Each row was made from one path, in order. Every step used is in the known rows, and no mark comes twice. Write each row's path.
Known rows
w, v, x: -0.32; -3.74; -0.81; -2.17; 0.06; 0.86; -0.53; -0.42; 0.94; 0.01; 1.48; -0.48; 0.51; -0.72; -1.09; 3.99; 0.98; -0.55; -0.30; 0.27; 1.61; 0.05; -1.78; -0.19; -1.95; -0.35; 0.76
e, v, x, w, z, t: -1.77; 0.02; -0.45; 0.25; -2.39; -1.61; 1.63; 0.13; 1.62; 5.40; 1.03; -1.15; 0.49; -1.31; -0.57; 3.65; 0.13; 0.96; -0.59; 0.11; 0.35; 0.30; -0.14; 0.05; 0.66; 0.08; 1.04
y, z: -1.30; 0.43; -2.00; -1.12; 1.68; 1.27; -0.90; -3.05; 1.31; 0.37; 1.48; -2.24; 0.80; -1.76; -0.73; -0.32; 0.44; -0.93; 0.60; 0.13; 1.43; 0.06; -1.76; 0.74; -0.96; -1.19; 1.30
x, w, z, t, e: -2.28; -0.95; -3.16; -1.51; -1.95; -1.65; 4.16; -1.73; 5.87; -0.73; 1.37; 0.28; 0.28; -1.09; -0.24; -0.29; -0.48; 2.37; -1.07; 2.95; 1.14; 0.08; 0.00; -0.12; 1.82; -1.69; 0.67
t, v, x, e, w: -0.52; 0.83; 2.50; -0.50; 0.06; 0.03; -1.92; 1.92; 0.78; -3.46; 0.67; -2.23; 0.81; -1.43; 0.15; 2.88; -2.32; -1.04; 0.96; 2.91; 0.21; -0.68; -2.56; -0.68; -2.89; -1.51; 0.92
t, x, e, v, w, z: -0.17; 1.97; -0.56; 3.94; -0.64; 1.47; -2.11; 2.70; 0.08; 4.68; 1.16; -0.46; 0.68; -1.28; -0.07; -2.61; -1.60; 2.21; -0.32; -3.19; -0.37; -0.11; -0.97; 0.61; -1.71; -1.47; 1.51
v, w, z, y: -0.99; -1.12; -4.02; 1.21; 1.15; 1.85; -0.92; 0.05; 1.23; -0.85; -0.27; -0.51; 0.26; -1.17; -0.77; -3.29; 0.18; 1.49; -0.59; -1.80; 0.32; 0.36; -1.20; 0.39; 1.82; 3.21; 0.49
t, e, v, x: -0.18; -0.09; 0.70; -1.62; 0.12; 1.10; -1.33; 0.68; 4.44; 4.44; 1.44; 0.75; 0.18; -1.42; -2.02; 3.77; 0.95; 0.52; 0.98; 3.38; 1.53; -0.22; -1.23; -0.15; -2.21; -2.42; 1.36
w, v: -0.40; -3.51; -1.79; -1.73; 0.26; 0.73; -0.45; -1.71; 1.15; -0.89; 1.86; -0.41; 0.59; -0.77; -1.07; -0.33; 1.10; -0.40; -0.42; -0.77; 0.86; -0.15; -1.46; -0.25; -1.33; -1.21; 0.64
s, x, e, w, z: 1.17; 0.46; 0.40; 0.34; 0.04; 1.25; -3.01; 1.62; 1.84; -5.31; 2.79; -1.05; 1.15; -1.28; 0.05; -1.49; -0.78; 0.18; 1.39; 0.68; -0.80; -0.65; -2.90; -0.27; -1.73; -0.79; 1.43
s, x: 0.84; -1.67; -2.67; -2.22; 1.29; 1.81; -1.94; -1.18; 1.52; -1.86; 3.81; -0.25; -0.10; -1.72; -1.40; 1.10; 0.13; -1.57; 2.67; -0.08; 0.84; -0.22; -2.01; 0.43; -2.49; -0.68; 1.25
t, e, w, v: -0.49; -3.15; -0.65; -0.06; -0.44; 1.27; 1.63; 0.11; 4.96; -6.71; 1.92; 0.82; 1.02; -0.30; -1.02; -1.31; 1.32; 0.86; -0.45; 3.22; 1.30; -0.66; -2.48; -0.92; -1.45; -2.88; 1.42
s, v, x, w, z: 0.86; -2.77; -1.67; -1.18; 0.03; -3.59; -0.04; -0.17; 1.46; -1.95; 1.20; -0.73; 0.53; -1.67; 0.11; 3.93; -0.58; 1.07; 0.83; 1.09; -0.21; 0.11; -1.34; -0.38; -2.51; -0.43; 1.05
x, e, w, v: -0.38; -1.29; 1.13; 0.68; -0.34; -0.06; -2.14; 0.98; 1.00; -5.05; 1.16; -0.34; 1.27; -0.44; -0.22; -1.92; 0.15; -0.95; -0.41; -0.26; 0.45; -0.96; -2.52; -0.87; -1.83; -1.01; 0.87
e, v, w: -0.75; 0.06; -1.88; 0.91; 0.80; 1.95; -2.06; -0.33; 0.54; 2.12; 1.62; 0.10; 0.06; -2.04; -1.53; -1.56; 0.57; -0.72; 0.85; -2.86; -0.04; -0.52; -1.35; 0.64; -2.09; 0.15; 1.29
v, w, z, t, x, e: -2.05; 0.50; -2.35; 3.08; -2.24; 1.23; 1.74; 0.78; 0.68; 0.29; 1.65; -0.35; 0.04; -0.99; -0.35; -1.89; -2.47; 1.67; -0.97; -2.97; 1.29; 0.24; -0.24; 0.69; 1.58; -0.44; 0.77
v, x, w: -0.82; -1.33; -1.83; -1.79; 1.23; -1.92; -1.06; -0.61; 1.46; -0.36; 0.83; -0.13; -0.19; -1.75; -0.37; 4.75; -0.51; -1.24; 0.94; 0.11; 0.46; -0.32; -1.71; -0.05; -3.01; 1.18; 0.81
w, v, x, e: -0.27; -1.70; 1.13; -2.16; -0.49; -0.09; -2.88; 1.08; 0.64; 1.28; 0.65; -0.60; 0.76; -0.46; -0.28; 3.30; -0.12; -0.83; -0.40; 0.07; 1.84; -0.26; -1.37; -0.25; -1.69; -0.55; 0.33
s, v, x: 0.97; -3.15; -0.77; -1.74; 0.60; -1.27; -1.44; -0.98; 0.77; -2.06; 2.12; -0.22; -0.07; -1.78; -1.74; 4.43; -0.02; -1.15; 2.04; 0.68; 1.21; -0.06; -1.71; -0.32; -2.95; -0.83; 0.93
w, z, t: -1.85; -1.70; -2.42; -1.19; -1.43; 0.65; 1.72; -2.79; 1.94; 0.61; 1.99; -1.18; 0.21; -1.45; -1.38; -0.22; 0.27; 1.00; -0.93; -0.53; 0.24; 0.24; -0.58; 0.04; 2.65; -0.59; 0.75
w, z: -0.36; -1.43; -2.21; -1.64; 0.98; 0.66; -1.20; -2.19; 1.65; 0.36; 1.53; -1.18; 0.38; -1.75; -0.88; -0.35; 0.43; 1.23; -0.39; -0.33; -0.86; -0.12; -1.70; -0.08; -0.26; -0.80; 1.02
e, v, x, w, z: -0.19; 0.19; -0.31; -0.30; 0.02; -1.52; -1.35; 0.78; 1.40; 5.11; 0.49; -1.05; 0.74; -1.65; -0.01; 3.48; 0.33; 1.22; -0.07; 0.20; -0.88; -0.01; -1.24; -0.08; -2.18; -0.21; 1.34

Which path is each row?
-2.70; 2.64; 2.75; 0.42; -2.06; 0.82; 1.97; 0.64; 0.89; -2.54; 0.81; -4.17; 1.51; -0.97; 0.35; 2.50; -2.37; -1.23; 0.12; 3.29; 2.51; 0.10; -1.46; 0.32; 0.45; -2.05; 1.14  y, z, t, v, x, e, w
-0.33; 0.47; 1.86; 0.30; 0.07; -0.05; -3.14; 1.81; 1.36; -2.94; 0.30; -1.26; 0.99; -1.38; -0.06; 2.13; -0.66; 0.61; -0.30; 1.05; -0.71; -0.61; -2.77; -0.63; -1.32; 0.20; 1.17  v, x, e, w, z
-0.56; -0.86; -1.40; 1.48; 0.60; 1.14; 0.44; 1.25; 5.40; -4.99; -0.01; 0.29; 0.88; -0.53; -1.12; -3.00; 0.77; 2.60; -0.57; 4.14; 0.27; -0.05; -2.16; -1.06; 1.65; 0.15; 1.06  t, e, w, z, y
0.70; -3.13; -3.09; -1.68; -0.01; -0.40; 0.47; -0.14; 1.63; -3.13; 3.29; -0.17; 0.68; -0.61; 0.23; 0.65; 0.18; -1.02; 1.45; -0.30; 1.07; -0.13; -1.54; 0.27; -3.20; -0.84; 0.98  s, x, w, v
-1.51; -1.52; 0.76; 3.97; -3.20; 0.24; 2.54; 1.62; 0.66; -4.30; 2.31; -0.08; 0.84; 0.29; -0.76; -1.30; -1.26; -0.26; -0.95; -1.15; 2.23; -0.16; -1.43; -0.77; 0.12; -2.07; 0.97  z, t, x, e, w, v
-0.38; 0.23; -2.02; 0.31; -0.31; 2.41; 0.08; 0.34; 4.62; 2.52; 1.39; 0.44; 0.69; -1.57; -0.97; -2.66; 0.77; 2.93; -0.43; 0.90; 0.01; -0.18; -0.69; 0.48; -0.58; -2.00; 1.48  t, e, v, w, z
1.19; -1.00; 2.27; 0.78; -0.63; -1.78; -2.64; 2.11; 0.87; -5.21; 1.12; -1.07; 1.15; -1.38; -0.27; 1.96; -0.92; 0.64; 0.75; 1.64; -0.51; -0.48; -2.63; -0.99; -1.79; -0.84; 1.24  s, v, x, e, w, z
-2.82; 0.65; -1.44; -1.40; -1.20; 1.49; 3.75; -3.57; 1.23; 0.69; 2.01; -4.17; 0.90; -1.37; -0.40; -0.18; -1.25; -0.62; 0.12; 2.33; 2.40; 0.62; -0.20; 0.85; 1.47; -2.93; 0.95  y, z, t, v
-1.68; 0.50; -1.40; -0.25; -2.72; -1.36; 3.44; -0.71; 5.42; 3.76; 1.47; 0.28; 0.64; -0.97; -0.57; -0.90; 0.28; 2.52; -0.93; 2.71; 0.65; 0.12; 0.30; -0.12; 1.47; -2.61; 1.22  x, w, z, t, e, v
0.46; -1.31; -3.46; -1.78; 1.13; -0.73; -1.00; -0.80; 1.84; -2.91; 3.25; 0.00; -0.09; -1.70; -0.19; 1.24; -0.61; -1.66; 2.63; -0.18; 0.41; -0.34; -1.91; 0.44; -3.33; -0.05; 1.01  s, x, w
-2.77; 0.26; -1.99; -0.80; -0.60; 1.40; 2.04; -3.88; 1.45; 0.27; 1.95; -2.33; 0.59; -1.44; -1.34; -0.02; 0.26; -1.20; 0.03; -0.17; 2.48; 0.38; -0.65; 0.88; 1.77; -1.05; 1.11  y, z, t
-1.16; 1.72; 0.88; 2.92; -2.97; 0.28; 0.25; 1.29; 0.55; 6.69; 1.84; -0.99; 0.60; -0.73; -0.95; -1.16; -1.37; 1.78; -0.72; -1.69; 0.78; 0.26; 0.06; 0.01; 1.36; -3.04; 1.16  w, z, t, x, e, v
-0.29; 2.09; -0.08; 1.12; -0.31; 1.22; -3.74; 1.44; 0.75; 4.21; 0.57; -0.85; 0.89; -1.69; -0.08; -3.22; -0.42; 1.16; -0.41; -2.50; -0.86; -0.52; -0.91; 0.58; -0.58; -0.18; 1.12  x, e, v, w, z
-0.55; 0.56; 0.85; 0.59; 0.92; -0.30; -3.59; 0.47; 1.09; -4.56; 1.06; -0.19; 0.56; -1.55; -0.62; -1.30; -0.76; -1.55; 0.74; -0.17; -0.31; -1.21; -2.75; -0.72; -1.80; -0.20; 0.96  x, e, w
-2.56; -1.31; -0.54; 0.95; -2.50; 2.07; 5.49; -1.42; 5.17; -5.76; 2.12; -1.25; 1.76; 0.04; -0.86; -1.65; 1.25; 0.61; -1.20; 3.84; 3.62; 0.25; -1.28; -0.02; 1.89; -3.27; 1.43  y, z, t, e, w, v
-3.36; 0.76; -2.85; -0.03; -1.22; 2.69; 4.45; -2.62; 0.90; -1.17; 1.76; -3.81; 0.79; -1.51; -0.16; -1.44; -1.61; -0.56; 0.08; 0.28; 2.41; 0.59; -0.21; 1.60; 1.25; -1.38; 1.04  y, z, t, v, w
-0.81; -0.99; -3.04; -1.74; -2.34; -0.33; 4.53; -1.14; 2.04; -1.51; 3.42; -2.60; 0.67; -1.18; 0.73; 0.65; -2.16; 0.97; 0.98; 2.00; 0.35; 0.52; -0.12; 0.51; 0.18; -1.99; 0.94  s, x, w, z, t, v
0.18; 1.87; 1.02; 2.29; -0.04; 0.02; -3.52; 1.73; 0.11; 5.56; 1.70; 0.00; 0.28; -1.11; -1.07; -0.53; -1.49; -0.30; 1.03; -1.57; 0.61; -0.32; -1.22; -0.10; -2.74; -2.64; 1.39  t, x, e, v
-0.35; 0.44; -0.59; 1.15; 0.30; -1.57; -1.58; 2.30; 1.27; 5.59; -1.11; -0.97; 0.71; -0.86; -0.30; 1.93; 0.36; 1.33; -0.18; 0.72; -0.14; 0.52; -0.94; -0.27; 0.05; 2.28; 0.90  e, v, x, w, z, y
-0.83; -0.64; -1.68; -0.82; 0.33; -1.67; 1.05; 1.27; 1.35; 1.40; -1.10; -2.63; 0.72; -0.79; 0.90; 2.33; -1.84; 1.68; -0.23; 3.27; 0.17; 0.73; -0.76; -0.27; 0.12; 1.34; 0.36  t, v, x, w, z, y
-0.46; -1.14; -3.61; 1.64; 0.61; -1.66; 1.27; -0.34; 1.39; 0.00; 1.57; -0.66; 0.17; -1.34; 0.27; 0.36; -1.51; 2.18; -0.22; -1.01; -0.74; 0.14; -1.54; -0.08; -2.12; -1.28; 1.34  t, x, w, z
-0.37; -1.18; -1.14; -0.03; 0.18; 1.07; 0.72; -0.48; 5.39; -5.61; 1.61; 0.22; 0.85; -1.37; -0.86; -1.70; 0.54; 2.54; -0.45; 3.56; -0.57; -0.53; -2.57; -0.88; -0.65; -2.43; 1.53  t, e, w, z
-0.72; -3.07; -2.68; -1.21; 0.14; -1.78; 0.46; -1.19; 1.41; -1.66; 1.24; -0.20; 0.64; -0.72; 0.19; -0.10; 0.42; -0.44; -0.39; -0.65; 0.61; -0.35; -1.20; -0.22; -2.04; -0.56; 0.76  x, w, v
-0.59; 0.43; -2.21; 1.71; 0.07; 2.44; -0.37; 1.88; 4.66; 3.24; -0.27; 0.62; 0.73; -0.76; -1.17; -4.00; 0.92; 3.04; -0.52; 1.41; 0.86; 0.35; -0.51; 0.24; 1.55; 0.48; 1.02  t, e, v, w, z, y
-0.42; -3.61; 0.35; 0.26; -0.12; 0.99; -0.09; 0.77; 1.19; -5.24; 1.51; -0.47; 0.90; -0.73; -1.13; 2.95; 1.20; -0.67; -0.27; 0.46; 0.73; -0.42; -3.02; -0.78; -2.55; -0.07; 1.24  e, w, v, x
-0.49; -3.27; -0.68; 0.74; 0.16; 0.90; 0.12; -0.56; 1.18; -6.19; 1.89; -0.35; 0.96; -0.68; -0.97; -1.09; 1.18; -0.61; -0.36; -0.02; 0.15; -0.65; -2.81; -0.86; -1.89; -0.79; 1.26  e, w, v
0.85; 0.38; -0.76; -2.21; 0.69; 0.96; -4.17; 0.24; 1.24; -0.86; 2.97; -0.13; 0.22; -1.48; -0.62; 0.11; -0.99; -1.92; 2.52; -0.02; 1.26; -0.53; -1.81; 0.41; -2.26; -0.61; 0.80  s, x, e
-0.33; 2.17; -0.89; 5.32; -0.19; 1.45; -2.41; 4.04; 0.17; 5.18; -0.38; -0.26; 0.66; -0.47; -0.32; -4.18; -1.50; 2.20; -0.35; -2.70; 0.34; 0.40; -0.56; 0.39; 0.38; 0.82; 1.00  t, x, e, v, w, z, y
0.93; -0.98; 2.37; 0.65; 0.05; -1.92; -3.34; 1.70; 0.45; -6.29; 1.44; -0.13; 0.63; -1.53; -0.95; 2.60; -1.07; -1.62; 2.05; 1.10; 0.68; -0.78; -2.76; -0.95; -3.19; -0.74; 1.00  s, v, x, e, w
-0.21; 0.01; -0.33; -1.38; 0.29; 1.00; -1.28; -0.55; 4.68; 3.55; 1.85; 0.89; 0.28; -1.43; -1.80; -0.44; 1.00; 0.62; 0.79; 2.57; 1.07; -0.44; -1.05; -0.17; -1.76; -3.19; 1.32  t, e, v
-0.62; -1.17; -1.02; -0.29; 0.80; 0.93; 0.13; -0.55; 5.01; -6.35; 1.90; 1.01; 0.27; -1.46; -1.50; -0.70; 0.46; 0.22; 0.67; 2.94; 0.61; -0.87; -2.71; -0.77; -1.82; -2.11; 1.45  t, e, w
-2.64; -1.05; -1.34; -2.01; -1.70; -1.87; 3.79; -1.00; 1.20; 0.13; 1.27; -1.92; -0.04; -1.34; -0.09; 4.98; -2.23; -0.90; 0.42; 2.27; 1.62; 0.22; -0.31; 0.06; -0.72; -0.79; 0.56  z, t, v, x, w
-2.27; -1.26; -1.63; -1.84; -1.64; 0.67; 2.97; -2.91; 1.16; -0.04; 2.31; -2.12; 0.00; -1.45; -1.13; 0.52; -1.40; -0.68; 0.33; 1.33; 1.24; 0.13; -0.38; -0.01; 0.92; -2.12; 0.60  z, t, v
-0.14; 0.29; -0.17; -1.15; -0.52; -1.16; 0.20; 1.28; 5.26; 4.60; 0.48; 0.12; 0.75; -1.29; -0.12; 3.30; 0.35; 2.69; -0.23; 3.72; 0.16; 0.02; -0.90; -0.16; -1.81; -2.00; 1.34  t, e, v, x, w, z
-1.81; 0.21; -0.86; 1.50; -1.81; -0.18; 0.53; -0.24; 0.56; 1.40; 2.16; 0.05; -0.39; -0.89; -1.26; 0.21; -2.21; -0.70; 0.24; -1.48; 2.19; -0.07; -0.48; 0.01; 0.57; -1.62; 0.70  z, t, x, e
-0.18; -0.43; 0.69; -0.91; 0.66; 0.74; -2.85; 0.08; 0.72; 4.97; 1.44; -0.46; 0.10; -1.72; -1.88; 4.00; 0.93; -0.93; 1.12; -0.14; 0.47; -0.18; -1.66; 0.01; -2.48; -0.67; 1.29  e, v, x
-0.74; -0.91; -1.43; -2.41; 0.02; -1.57; 1.25; -0.26; 1.53; 0.76; 0.47; -2.81; 0.71; -1.55; 1.15; 3.92; -1.96; 1.68; -0.14; 2.90; -0.71; 0.19; -1.26; -0.03; -2.45; -1.24; 0.88  t, v, x, w, z
-0.39; 2.05; -0.05; 0.91; 0.34; 1.18; -4.29; 1.24; 0.32; 3.45; 0.81; 0.13; 0.33; -1.72; -0.68; -2.33; -0.55; -1.14; 0.81; -2.72; 0.14; -0.81; -1.11; 0.59; -1.83; 0.24; 0.97  x, e, v, w
-0.61; 0.76; 1.34; -2.85; 0.17; -0.20; -2.43; 0.57; 0.62; 1.88; 0.57; -2.23; 0.36; -1.47; 0.08; 3.77; -2.48; -0.82; 0.91; 2.45; 1.08; -0.25; -1.31; -0.05; -2.53; -1.65; 0.43  t, v, x, e
-2.41; -1.49; 0.63; 0.42; -2.61; 2.15; 5.39; -0.05; 5.11; -4.94; 1.67; -1.44; 1.63; 0.07; -0.93; 2.67; 1.12; 0.66; -1.16; 4.83; 4.38; 0.48; -1.48; 0.08; 1.06; -2.69; 1.46  y, z, t, e, w, v, x
-1.90; 0.37; 0.32; 3.80; -1.85; -0.04; 1.01; 1.03; 0.83; -4.01; 2.15; 0.12; 0.09; -0.82; -1.30; -0.68; -2.13; -0.82; 0.31; -1.03; 1.39; -0.46; -1.92; -0.57; -0.02; -1.40; 1.14  z, t, x, e, w
-2.09; -1.24; -2.05; -1.90; -2.22; -1.51; 4.08; -0.55; 5.59; 0.15; 0.98; 0.19; 0.14; -0.94; -0.38; 4.11; -0.51; 2.21; -0.98; 4.04; 1.96; 0.32; -0.20; -0.03; 1.41; -0.90; 0.58  v, x, w, z, t, e
-2.24; -1.25; -1.03; 0.37; -1.53; 0.92; 3.19; -1.32; 5.35; -6.16; 2.38; 1.00; 0.09; -1.16; -2.11; -0.56; 0.22; -0.07; 0.12; 3.21; 1.68; -0.60; -1.62; -0.72; 1.05; -1.76; 1.11  z, t, e, w
